Known rows, with every step that occurs
veguf > mikug > zedir > godez: [ 0.25  0.09 -0.03  0.13  0.02 -0.16 -0.25 -0.22  0.02  0.06  0.08 -0.17
  0.50  0.05 -0.14 -0.16  0.09  0.09  0.09 -0.28 -0.17 -0.24  0.05 -0.06
 -0.28]
monep > zosak > notu > mikug > zedir > godez: [ 0.07 -0.18 -0.13  0.20 -0.21 -0.24  0.01 -0.07  0.18  0.08  0.04  0.02
  0.39 -0.13 -0.02 -0.21  0.33  0.12  0.05 -0.29  0.03 -0.26  0.07 -0.02
 -0.18]
zedir > godez: [ 0.23 -0.02  0.04  0.10 -0.03 -0.13 -0.13 -0.15 -0.08  0.06  0.06 -0.16
  0.34  0.05 -0.26 -0.12  0.05  0.15  0.00 -0.16 -0.15 -0.12  0.11  0.12
 -0.14]
mikug > notu > godez > zedir: [ 0.17  0.17 -0.03  0.09  0.05 -0.03  0.04  0.01  0.05  0.26  0.12 -0.04
  0.13  0.02 -0.14 -0.08  0.07  0.05 -0.02 -0.32 -0.21 -0.09  0.11  0.00
 -0.11]
mikug > zedir > godez > veguf > mido: [ 0.27  0.00  0.00  0.01 -0.22 -0.23 -0.18 -0.13  0.12  0.05  0.09 -0.21
  0.59  0.10 -0.14 -0.08  0.11  0.08  0.03 -0.25 -0.22 -0.12  0.06 -0.06
 -0.22]
zosak > notu > godez > zedir > mikug: [ 0.18  0.08 -0.16 -0.02 -0.04 -0.13  0.11 -0.16 -0.10  0.32  0.11  0.16
  0.32  0.10  0.00 -0.19  0.15  0.07 -0.10 -0.23 -0.17 -0.19  0.21 -0.04
 -0.07]
veguf > mikug > zedir > godez > notu: [ 0.32  0.18  0.03  0.24 -0.05 -0.13 -0.28 -0.22  0.01  0.14  0.01 -0.16
  0.44 -0.01 -0.16 -0.21  0.02  0.08  0.02 -0.30 -0.06 -0.25  0.10 -0.05
 -0.20]
notu > mikug > zedir > godez > veguf > mido: [ 0.19 -0.09 -0.12  0.08 -0.17 -0.27 -0.07 -0.09  0.16  0.04  0.03 -0.27
  0.62  0.00 -0.09 -0.13  0.18  0.10  0.02 -0.32 -0.14 -0.17  0.08 -0.11
 -0.14]
zedir > mikug > notu: [ 0.13  0.18  0.03  0.11  0.13 -0.12  0.03 -0.17 -0.02  0.11 -0.03 -0.05
  0.25  0.01 -0.05 -0.14  0.08  0.11 -0.13 -0.23 -0.30 -0.15  0.15 -0.04
  0.03]
zedir > mikug > notu > godez: [ 0.21  0.18  0.01  0.08  0.15 -0.14  0.14 -0.23 -0.01  0.06  0.06 -0.12
  0.23 -0.03  0.04 -0.17  0.15  0.08 -0.08 -0.27 -0.29 -0.10  0.19 -0.04
 -0.08]
monep > zosak: [ 0.07  0.14 -0.05  0.14 -0.01 -0.03 -0.08 -0.08  0.08  0.07 -0.05 -0.03
  0.04 -0.07 -0.19 -0.08  0.17  0.25  0.06 -0.10 -0.07 -0.02  0.02  0.11
 -0.23]
godez > veguf > mikug: [ 0.27  0.10  0.01  0.05  0.20 -0.06 -0.17 -0.17  0.02  0.14 -0.09 -0.16
  0.27  0.03 -0.23  0.01  0.07  0.17  0.15 -0.12 -0.15 -0.03 -0.01 -0.13
 -0.25]
mido > veguf > godez > notu > mikug: [ 0.11  0.06 -0.20  0.37  0.18 -0.13 -0.03 -0.21  0.16  0.09 -0.15 -0.01
  0.22 -0.12 -0.20 -0.03  0.16  0.03 -0.18 -0.06  0.00 -0.12  0.09  0.06
  0.11]
zosak > notu > godez: [ 0.22 -0.03 -0.02  0.04 -0.03 -0.20  0.10 -0.21 -0.02  0.15  0.19  0.05
  0.24  0.03 -0.02 -0.09  0.15  0.16  0.02 -0.16 -0.10  0.01  0.13  0.02
 -0.14]
zosak > notu: [ 0.15 -0.02 -0.01  0.08 -0.06 -0.15 -0.02 -0.14 -0.03  0.21  0.09  0.12
  0.26  0.06 -0.12 -0.07  0.09  0.18 -0.01 -0.13 -0.12 -0.05  0.08  0.02
 -0.02]
notu > godez > zedir > mikug: [ 0.12  0.21 -0.18  0.01  0.05 -0.09  0.03 -0.13 -0.10  0.22  0.05 -0.02
  0.25  0.09 -0.07 -0.17  0.11  0.09 -0.08 -0.20 -0.17 -0.19  0.19  0.02
 -0.11]
veguf > godez > notu > zosak > monep: [ 0.23 -0.05  0.05  0.27  0.14 -0.10 -0.08 -0.10 -0.05  0.06 -0.11  0.01
  0.09  0.13 -0.18 -0.07  0.21  0.10 -0.23  0.00 -0.05 -0.16  0.09  0.12
  0.00]
monep > zosak > notu > godez: [ 0.19  0.00 -0.06  0.08 -0.07 -0.10  0.10 -0.18  0.09  0.10  0.11  0.08
  0.08 -0.10 -0.03 -0.13  0.31  0.20  0.07 -0.17 -0.06  0.02  0.10  0.06
 -0.30]
godez > notu > zosak: [ 0.09  0.07  0.09  0.26  0.06 -0.06 -0.11  0.00 -0.05  0.12 -0.12 -0.11
  0.10 -0.01 -0.25 -0.14  0.11  0.20 -0.10 -0.12 -0.01 -0.04  0.11  0.10
 -0.02]
godez > zedir > mikug: [ 0.05  0.21 -0.17  0.04  0.02 -0.05 -0.08 -0.06 -0.11  0.28 -0.05  0.04
  0.29  0.12 -0.15 -0.15  0.05  0.11 -0.13 -0.17 -0.19 -0.24  0.14  0.01
  0.01]
veguf > godez > zedir > mikug > notu: [ 0.13  0.19 -0.09  0.10  0.12 -0.06  0.00 -0.15  0.03  0.29 -0.08  0.01
  0.31  0.08 -0.11 -0.03  0.10 -0.04 -0.22 -0.26 -0.31 -0.29  0.10  0.00
  0.08]
zedir > mikug > notu > zosak: [ 0.06  0.04  0.07  0.15  0.20 -0.10  0.04 -0.03 -0.03  0.04 -0.12 -0.10
  0.20  0.01 -0.10 -0.17  0.22  0.12 -0.15 -0.23 -0.29 -0.12  0.14 -0.01
  0.00]
zosak > notu > mikug > zedir > godez > veguf: [ 0.16 -0.30 -0.05  0.10 -0.15 -0.33  0.01 -0.08  0.15  0.15  0.02 -0.08
  0.57 -0.03 -0.05 -0.08  0.20  0.02  0.07 -0.22 -0.04 -0.24  0.05 -0.15
 -0.04]
notu > mikug > zedir > godez > veguf: [ 0.09 -0.17 -0.07  0.14 -0.06 -0.29 -0.06 -0.05  0.14  0.07 -0.04 -0.26
  0.51 -0.04 -0.12 -0.06  0.15  0.04  0.07 -0.20 -0.04 -0.23  0.03 -0.09
 -0.08]
mido > veguf > mikug: [ 0.21  0.17 -0.13  0.18  0.26 -0.03 -0.19 -0.20  0.05  0.03 -0.03  0.02
  0.22  0.02 -0.24 -0.08  0.13  0.15  0.05 -0.10 -0.20  0.00  0.04 -0.06
 -0.21]
godez > zedir > mikug > notu: [ 0.09  0.23 -0.06  0.08  0.07 -0.04 -0.01 -0.01 -0.01  0.29 -0.05  0.05
  0.24  0.07 -0.13 -0.14  0.04  0.05 -0.16 -0.29 -0.29 -0.24  0.14 -0.05
  0.06]
monep > zosak > notu: [ 0.12  0.00 -0.03  0.12 -0.10 -0.07 -0.02 -0.10  0.07  0.16  0.01  0.15
  0.11 -0.06 -0.12 -0.10  0.23  0.23  0.05 -0.13 -0.07 -0.03  0.05  0.06
 -0.19]

Rows
[ 0.28  0.25 -0.06  0.08  0.20  0.03 -0.03 -0.07  0.04  0.27  0.10 -0.08
  0.18  0.02 -0.13 -0.14  0.08  0.08  0.05 -0.41 -0.24 -0.11  0.10 -0.11
 -0.26] : veguf > mikug > notu > godez > zedir
[ 0.11  0.02 -0.02  0.12  0.18 -0.05  0.02  0.16 -0.08  0.15 -0.09  0.13
  0.13  0.20 -0.12 -0.23  0.23  0.08 -0.24 -0.20 -0.29 -0.29  0.16 -0.07
  0.03] : godez > zedir > mikug > notu > zosak > monep
[-0.05 -0.07 -0.20  0.21 -0.13 -0.22  0.04 -0.04  0.23  0.15  0.02  0.11
  0.26 -0.16  0.05 -0.14  0.33  0.16  0.04 -0.22  0.04 -0.19  0.03 -0.04
 -0.10] : monep > zosak > notu > mikug > zedir
[ 0.19  0.01  0.08  0.25  0.09 -0.08 -0.10  0.04 -0.10  0.06 -0.08  0.05
  0.02  0.11 -0.20 -0.17  0.17  0.20 -0.16 -0.03 -0.03 -0.11  0.13  0.07
 -0.02] : godez > notu > zosak > monep
[ 0.29  0.09  0.11  0.21 -0.08 -0.08 -0.16 -0.15 -0.08  0.13 -0.01 -0.13
  0.27  0.00 -0.28 -0.18 -0.03  0.13 -0.07 -0.18 -0.04 -0.14  0.16  0.12
 -0.06] : zedir > godez > notu
[ 0.12 -0.09  0.01  0.15  0.14 -0.12 -0.06  0.05 -0.11 -0.01 -0.01  0.02
  0.09  0.18 -0.18 -0.13  0.24  0.23 -0.08 -0.01 -0.12 -0.08  0.09  0.06
 -0.09] : notu > zosak > monep
[ 0.21  0.01 -0.01  0.28 -0.03 -0.13 -0.05 -0.11 -0.05  0.12 -0.06 -0.19
  0.29 -0.10 -0.22 -0.23  0.05  0.15 -0.08 -0.25  0.04 -0.20  0.17  0.07
  0.02] : zedir > godez > notu > mikug
[ 0.13  0.04 -0.14  0.19  0.17 -0.13 -0.10 -0.26  0.11  0.03 -0.03  0.03
  0.26  0.03 -0.22  0.09  0.17  0.03 -0.10  0.03 -0.20 -0.03  0.02  0.11
 -0.04] : mido > veguf > godez
[ 0.27 -0.01 -0.01  0.24  0.43 -0.02 -0.09  0.02  0.08 -0.10 -0.06  0.11
  0.07  0.09 -0.22 -0.15  0.32  0.12 -0.08 -0.14 -0.30 -0.07  0.06 -0.13
 -0.18] : mido > veguf > mikug > notu > zosak > monep
[ 0.33  0.18  0.01 -0.05  0.07 -0.14  0.15 -0.24  0.08  0.05  0.04 -0.19
  0.35  0.01  0.04 -0.14  0.18  0.08 -0.07 -0.34 -0.37 -0.01  0.17 -0.16
 -0.18] : zedir > mikug > notu > godez > veguf > mido
[ 0.36 -0.12  0.20  0.11  0.25 -0.03 -0.12 -0.04  0.04  0.02 -0.15 -0.32
  0.32  0.00 -0.31 -0.11  0.20  0.08  0.09 -0.31 -0.25 -0.09  0.03 -0.14
 -0.29] : zedir > godez > veguf > mikug > notu > zosak
[ 0.09  0.12 -0.08  0.29  0.04 -0.12 -0.03 -0.07  0.01  0.20 -0.09 -0.10
  0.16 -0.12 -0.15 -0.16  0.05  0.18 -0.08 -0.19  0.06 -0.12  0.13  0.04
  0.08] : godez > notu > mikug
[ 0.03  0.07 -0.23  0.41  0.08 -0.24 -0.08 -0.19  0.27  0.10 -0.08  0.01
  0.35 -0.13 -0.08 -0.01  0.19 -0.06 -0.17 -0.09  0.00 -0.21  0.05  0.00
  0.14] : mido > veguf > godez > notu > mikug > zedir
[-0.01  0.13 -0.12  0.32 -0.06 -0.22 -0.07 -0.05  0.12  0.19 -0.03 -0.08
  0.29 -0.12 -0.03 -0.14  0.07  0.10 -0.07 -0.22  0.07 -0.22  0.09 -0.03
  0.09] : godez > notu > mikug > zedir
[ 0.32  0.18 -0.06  0.18  0.35 -0.03 -0.01 -0.23  0.15 -0.01  0.08 -0.04
  0.17 -0.08 -0.12 -0.11  0.19  0.06  0.05 -0.26 -0.29  0.04  0.09 -0.12
 -0.26] : mido > veguf > mikug > notu > godez
[ 0.21  0.12  0.06  0.11  0.12 -0.12  0.09 -0.13  0.06  0.07  0.13 -0.13
  0.14 -0.04 -0.06 -0.08  0.12  0.11  0.00 -0.27 -0.22  0.01  0.11  0.01
 -0.13] : mikug > notu > godez
[ 0.18 -0.09  0.06  0.06 -0.11 -0.24 -0.16 -0.10  0.11  0.08  0.02 -0.21
  0.49  0.05 -0.18  0.00  0.08  0.03  0.09 -0.12 -0.14 -0.19  0.00 -0.05
 -0.15] : mikug > zedir > godez > veguf
[ 0.36 -0.02 -0.02 -0.08 -0.12 -0.17  0.09 -0.22  0.07  0.16  0.16 -0.03
  0.36  0.06 -0.03 -0.06  0.19  0.15  0.03 -0.22 -0.18  0.10  0.12 -0.09
 -0.24] : zosak > notu > godez > veguf > mido
[ 0.12  0.17 -0.18  0.21  0.17 -0.15 -0.24 -0.18  0.15  0.03  0.02  0.04
  0.36  0.01 -0.13 -0.06  0.15  0.08  0.05 -0.12 -0.19 -0.11  0.00 -0.12
 -0.19] : mido > veguf > mikug > zedir
[ 0.23 -0.08  0.00  0.03 -0.05 -0.10  0.11 -0.15  0.16  0.12  0.02  0.02
  0.11 -0.10 -0.07 -0.03  0.30  0.15  0.15 -0.10 -0.04  0.05  0.03 -0.05
 -0.33] : monep > zosak > notu > godez > veguf
[ 0.09  0.17 -0.19  0.07  0.06 -0.08 -0.07 -0.20 -0.07  0.27 -0.08  0.02
  0.36  0.13 -0.14 -0.04  0.10  0.02 -0.18 -0.12 -0.21 -0.28  0.11  0.07
  0.02] : veguf > godez > zedir > mikug
[-0.02 -0.09 -0.17  0.18 -0.10 -0.30  0.04 -0.07  0.13  0.20  0.09  0.08
  0.41 -0.03  0.05 -0.11  0.20  0.11 -0.01 -0.21 -0.01 -0.20  0.06 -0.08
  0.06] : zosak > notu > mikug > zedir
[ 0.13  0.00  0.00  0.12 -0.13 -0.25 -0.17 -0.13  0.02  0.06  0.11 -0.14
  0.46  0.07 -0.14 -0.10  0.07  0.07  0.01 -0.19 -0.15 -0.21  0.07  0.05
 -0.12] : mikug > zedir > godez
[ 0.25  0.09  0.07  0.01  0.17 -0.15  0.17 -0.20  0.07  0.08 -0.03 -0.18
  0.25 -0.03  0.01 -0.06  0.15  0.03 -0.03 -0.21 -0.28 -0.07  0.13 -0.15
 -0.11] : zedir > mikug > notu > godez > veguf
[ 0.13 -0.04  0.10  0.27 -0.11 -0.18 -0.18 -0.01  0.00  0.06 -0.04 -0.18
  0.36 -0.01 -0.19 -0.20  0.13  0.07 -0.09 -0.22 -0.02 -0.22  0.11  0.08
 -0.07] : mikug > zedir > godez > notu > zosak
[ 0.19  0.07  0.09  0.18  0.31 -0.01 -0.08 -0.03  0.00  0.08 -0.08 -0.17
  0.16 -0.01 -0.21 -0.14  0.19  0.17  0.02 -0.31 -0.24 -0.03  0.05 -0.08
 -0.21] : veguf > mikug > notu > zosak
[ 0.14  0.11 -0.19  0.02 -0.08 -0.04  0.11 -0.11  0.02  0.26  0.03  0.20
  0.16 -0.02  0.02 -0.22  0.30  0.13 -0.04 -0.24 -0.11 -0.18  0.17 -0.01
 -0.23] : monep > zosak > notu > godez > zedir > mikug
[-0.07  0.03 -0.19  0.21  0.01 -0.28 -0.03 -0.04  0.12  0.11  0.04 -0.10
  0.34 -0.05 -0.01 -0.09  0.16  0.12  0.00 -0.19 -0.03 -0.19  0.04 -0.03
  0.02] : notu > mikug > zedir
[ 0.11 -0.21 -0.10  0.16 -0.16 -0.33  0.00 -0.11  0.08  0.13  0.12 -0.01
  0.54 -0.02 -0.01 -0.17  0.19  0.06 -0.01 -0.29 -0.04 -0.28  0.11 -0.05
 -0.01] : zosak > notu > mikug > zedir > godez
[ 0.24  0.05 -0.12  0.19  0.10 -0.16 -0.26 -0.21  0.11 -0.02  0.06 -0.05
  0.49  0.03 -0.19 -0.13  0.16  0.02  0.05 -0.19 -0.21 -0.19  0.05 -0.09
 -0.26] : mido > veguf > mikug > zedir > godez
[ 0.31  0.10 -0.04 -0.05 -0.03 -0.14  0.02 -0.20  0.06  0.06  0.10 -0.21
  0.30  0.05 -0.08 -0.06  0.15  0.18  0.05 -0.20 -0.21  0.11  0.10 -0.04
 -0.28] : notu > godez > veguf > mido
[ 0.16 -0.02  0.06  0.15  0.24 -0.13  0.06  0.01 -0.08 -0.02 -0.08  0.03
  0.13  0.13 -0.05 -0.22  0.27  0.13 -0.22 -0.15 -0.30 -0.20  0.16 -0.05
  0.02] : zedir > mikug > notu > zosak > monep
[ 0.30  0.12  0.10  0.09  0.24 -0.03 -0.10 -0.14  0.11  0.15 -0.10 -0.17
  0.23 -0.02 -0.19  0.00  0.06  0.10  0.11 -0.25 -0.25 -0.02 -0.02 -0.19
 -0.20] : godez > veguf > mikug > notu
[ 0.13  0.19 -0.09  0.13  0.09 -0.16 -0.22 -0.18  0.06  0.12  0.05 -0.07
  0.37  0.04 -0.06 -0.09  0.08  0.14  0.09 -0.20 -0.15 -0.15  0.01 -0.09
 -0.21] : veguf > mikug > zedir
[ 0.12  0.17 -0.17  0.16  0.20 -0.04 -0.03 -0.15  0.13  0.20 -0.10  0.13
  0.31  0.06 -0.17 -0.01  0.16 -0.11 -0.25 -0.17 -0.36 -0.24  0.09 -0.04
  0.10] : mido > veguf > godez > zedir > mikug > notu
